Each row was made from one small tree. The marks that hang from a mark follow it in brackets, in the order of their numbers. Every link used is in the known rows. Write each row's tree.
Known rows:
Q575(Q75(Q20(Q606(Q268 Q872)) Q127 Q484)): [ 0.76 -1.47 -0.06  0.64  0.08  0.89  0.07 -0.34 -1.30 -0.49 -1.23  1.60
 -1.61  1.20 -0.44  0.31 -0.50 -0.23  0.15]
Q268(Q75(Q20(Q606(Q872)) Q127 Q575)): [-0.14  0.09 -0.17  1.53 -0.33  0.02 -0.24 -0.36 -0.07  2.12  0.03 -0.29
 -1.24 -0.06 -1.16  1.23  0.36 -1.49  1.27]
Q20(Q606(Q268)): [-0.43  1.77  0.50 -2.52 -0.37  0.09 -0.89 -2.23  1.01 -0.37  1.51 -1.49
  2.57 -2.35  1.85 -0.42 -0.35 -0.11 -1.35]
Q15(Q268(Q75(Q20 Q575)) Q484 Q872): [-0.61  2.33 -0.55  2.20  1.59 -3.57  0.25  2.43 -1.34  0.42  1.08 -3.92
  0.60 -0.59  1.72 -0.65 -0.60  3.23 -0.27]
Q20(Q606(Q268(Q75(Q127 Q575)) Q872)): [-0.55  0.44  0.59 -1.06 -1.14  0.61 -0.49 -1.72  0.45 -0.28  0.27 -0.95
  1.29 -2.56  1.08 -0.15  0.55 -0.65 -0.46]
Q268(Q75(Q20 Q127 Q484 Q575(Q606) Q872)): [ 0.24 -1.54  0.15  2.28  0.15 -0.58  0.69  1.34  0.65  1.55 -0.49  1.29
 -3.95  2.87 -1.71  0.60  0.56 -1.73  1.25]
Q15(Q484): [-1.84  2.11 -0.40 -0.54  0.08 -0.73 -0.48  0.10 -1.03  1.02  1.71 -2.20
  2.63 -1.74  0.57 -1.03 -0.54  1.26 -1.23]
Q606(Q268(Q75(Q484)) Q872): [-0.74  0.24  0.24  0.06 -2.57  0.39  0.44 -0.27  0.08 -1.15 -0.39 -0.57
  1.95 -3.49  1.90 -1.85 -0.21 -0.42  0.48]
Q575(Q75(Q20) Q606): [ 0.48  1.32 -0.55 -0.39  0.70  2.81 -1.72 -0.99 -0.77 -1.79 -1.43  2.11
  2.33  1.91 -1.09  1.05 -0.11  0.77  0.09]
Q20(Q606(Q268(Q75) Q872)): [-0.72  1.44  0.57 -1.53 -1.43  1.11 -0.91 -2.16  0.44 -0.90  0.40 -1.13
  2.77 -3.17  1.87 -0.18  0.21 -0.26 -0.51]
Q575(Q606): [-0.65  1.78  0.20 -1.69  0.36  1.74 -1.30 -1.06 -0.01 -1.24  1.10  0.71
  3.18 -0.40 -0.50  0.11  0.67  0.30 -0.53]
Q20(Q606): [-0.78  2.39  0.43 -2.02  0.47  0.89 -1.16 -2.05  0.17  0.45  1.94 -1.05
  2.73 -1.56  1.06  0.79 -0.71  0.02 -0.93]
Q75(Q20 Q127 Q484 Q575 Q872): [ 1.60 -4.08 -0.60  1.14  0.92 -1.15  2.22  2.75  0.41  3.05  0.03  2.29
 -5.88  4.76 -2.33  0.70 -1.05 -2.06  0.31]
Q606(Q268 Q872): [-0.36  0.37 -0.06 -1.94 -2.23  1.13  0.39 -0.72  0.10 -1.27  0.15 -0.38
  4.12 -3.87  1.52 -1.52 -0.42  0.20 -0.24]
Q75(Q20 Q484 Q575): [ 1.32 -0.78 -1.99  0.75  0.76 -0.52  0.39  1.82 -0.31  2.94  0.48  0.77
 -3.05  3.27 -0.28  0.17 -3.30 -1.86 -0.44]
Q20(Q606(Q268(Q75(Q127 Q484 Q575)) Q872)): [-0.46 -0.08  0.56 -0.70 -1.06  0.35 -0.31 -1.33  0.26 -0.28  0.21 -0.69
  0.12 -1.95  1.24 -0.42  0.34 -0.91 -0.61]
Q20(Q606(Q268(Q75(Q484)) Q872)): [-0.64  0.92  0.54 -1.17 -1.33  0.84 -0.72 -1.76  0.27 -0.89  0.36 -0.88
  1.62 -2.61  2.02 -0.46  0.02 -0.49 -0.66]
Q15(Q268 Q484): [-1.89  1.58 -0.01 -0.81  1.49 -1.49  0.70  1.27 -0.75 -0.15  2.28 -2.22
  2.38 -2.26  1.08  0.19 -0.59  3.27 -0.68]
Q15(Q127 Q268 Q484 Q872): [-0.46  2.44 -0.05  0.42  3.09 -5.50  0.91  2.97 -1.03 -1.13  1.49 -5.74
  1.15 -3.16  2.22 -1.66  0.94  5.50 -0.61]
Q606(Q268(Q75(Q575)) Q872): [-0.65  0.71 -0.07 -0.10 -2.37  0.44  0.38 -0.33  0.52 -0.37 -0.54 -0.97
  2.74 -3.48  1.48 -1.47 -0.44 -0.43  0.55]
Q75(Q20(Q606) Q127 Q575): [ 1.21 -1.59 -0.89 -0.29  0.96 -0.27  0.05 -0.08 -0.04  2.89  0.73  0.52
 -2.68  2.05 -2.20  1.59 -0.24 -1.76 -0.27]

Write each row's tree:
[ 0.57 -0.31 -0.01  0.05  0.78  2.24 -1.11 -0.84 -1.07 -1.66 -1.36  2.57
  0.60  2.04 -2.35  1.12  1.31  0.49  0.41] => Q575(Q75(Q20 Q127) Q606)
[-1.27  1.70  0.44  2.47  1.74 -4.10  0.82  2.36 -1.50  0.30  1.55 -4.11
  0.11 -1.43  1.25 -1.08  0.51  3.36 -0.13] => Q15(Q268(Q75(Q127 Q575)) Q484 Q872)
[-1.49  1.29 -0.20  0.94  2.39 -3.64  0.84  2.65  0.01 -0.65  0.19 -3.85
 -0.39 -2.87  0.69 -0.09  1.54  3.95  0.54] => Q15(Q127 Q268(Q75(Q575(Q606(Q872)))) Q484)
[-0.29 -0.18  0.37  1.76 -0.31 -0.66 -0.20 -0.37 -0.37  1.33  0.63 -0.09
 -2.59  0.22 -0.48  0.57  0.54 -1.49  1.06] => Q268(Q75(Q20(Q606) Q127 Q484))
[ 0.79 -0.14 -0.06  0.07  0.37  0.91  0.11 -0.03  0.13 -0.41 -1.27  1.39
 -0.44  2.27  0.72  0.49 -1.91  0.24 -0.06] => Q575(Q75(Q20(Q606(Q268)) Q484 Q872))
[ 0.88 -0.07 -0.66 -0.91 -0.88  3.28 -1.32 -0.98 -0.65 -3.25 -2.63  2.42
  2.70  0.58 -0.40  0.06  0.46  0.70 -0.14] => Q575(Q75(Q20) Q606(Q268 Q872))
[-0.43  1.83  0.34  0.41 -0.54  0.51 -0.49 -0.77  1.11  1.09  0.28 -0.45
  1.23 -0.15  0.33  1.35 -0.28 -0.50  1.23] => Q268(Q75(Q20(Q606) Q872))
[-0.08  0.77  0.82 -1.14 -0.02  1.84 -0.53 -0.88  0.95 -3.04 -1.65  1.60
  2.83  0.72  0.17 -0.52  0.53  1.31 -0.25] => Q575(Q75(Q872) Q606(Q268))
[-0.67  0.89  0.99 -0.94 -0.56 -0.69 -0.56 -1.86  0.85 -0.18  1.15 -1.44
  0.21 -2.03  1.52 -0.63  0.47 -0.70 -0.69] => Q20(Q606(Q268(Q75(Q127 Q484))))
[-0.17  1.83 -0.75  1.27 -0.14  0.37 -0.97 -0.11  0.48  1.44 -0.08 -0.26
  0.43  0.66 -0.58  0.74 -0.52 -1.09  1.03] => Q268(Q75(Q20 Q575(Q606)))
[ 0.84 -2.04  0.26 -0.68 -0.03  0.23  1.37  0.58  0.54  1.41  0.62  1.62
 -0.66  1.40 -2.34  1.40  0.68 -0.52  1.01] => Q75(Q20 Q127 Q872)
[ 1.96 -4.47 -0.30  0.17  0.63 -1.43  1.72  1.69  1.18  2.23 -0.25  1.80
 -6.60  4.47 -1.41  0.45 -0.43 -2.37 -0.71] => Q75(Q20(Q606(Q268)) Q127 Q484 Q575 Q872)
[ 1.24 -2.67  0.42  0.10  0.12  1.04  0.22  0.28  0.22 -2.52 -2.26  3.24
 -2.22  3.36 -1.39 -0.30  1.33 -0.02 -0.09] => Q575(Q75(Q20 Q127 Q484 Q872) Q606(Q268))
[ 0.09 -0.38  0.14 -0.25 -0.55  2.47 -0.76 -0.42 -0.93 -3.58 -2.12  2.28
  1.31  0.45  0.49 -1.15  0.19  0.64 -0.55] => Q575(Q75(Q484) Q606(Q268 Q872))
[-0.84  1.61  0.84 -0.53 -1.68 -0.95  0.49 -0.72  1.90 -0.31  0.52 -1.59
  2.62 -2.91  1.79 -1.59 -0.16  0.00  0.56] => Q606(Q268(Q75(Q872)))
[ 0.59 -1.18 -0.08  0.88  0.51  1.27 -0.06 -0.26 -1.71 -0.08 -1.00  1.79
 -1.52  1.60 -0.84  0.92 -0.67 -0.15  0.37] => Q575(Q75(Q20(Q606(Q872)) Q127 Q484))
[-0.07 -0.19 -0.29  1.70 -0.39  0.44 -0.30  0.11 -0.17  1.30 -0.41  0.56
 -1.01  0.50 -1.92  0.89  1.00 -1.35  1.44] => Q268(Q75(Q20 Q127 Q575(Q606(Q872))))
[-0.49  0.70  0.71 -0.68 -0.33 -0.92 -0.44 -1.51  0.98  0.35  0.99 -1.45
 -0.41 -1.46  1.36 -0.63  0.09 -0.95 -0.79] => Q20(Q606(Q268(Q75(Q127 Q484 Q575))))
[ 1.73 -3.40 -0.39 -0.66  0.31 -0.08  1.13  1.22  1.54  1.04 -0.70  2.29
 -2.91  3.60 -2.94  0.73  1.12 -1.39  0.00] => Q75(Q20 Q127 Q575(Q606(Q268)) Q872)
[ 1.89 -4.48 -1.26  0.61  0.03 -0.09  0.74  1.75 -0.61  0.75 -0.84  2.70
 -5.51  3.59 -2.37 -0.32  0.46 -2.36 -0.56] => Q75(Q20 Q127 Q484 Q575(Q606(Q268 Q872)))
[ 0.62 -1.52  0.28  1.16  0.64  0.53  1.04  0.84 -0.69  0.33 -1.03  2.15
 -1.66  2.57 -1.18  0.71 -0.91  0.15  0.97] => Q575(Q75(Q20 Q127 Q484 Q872))
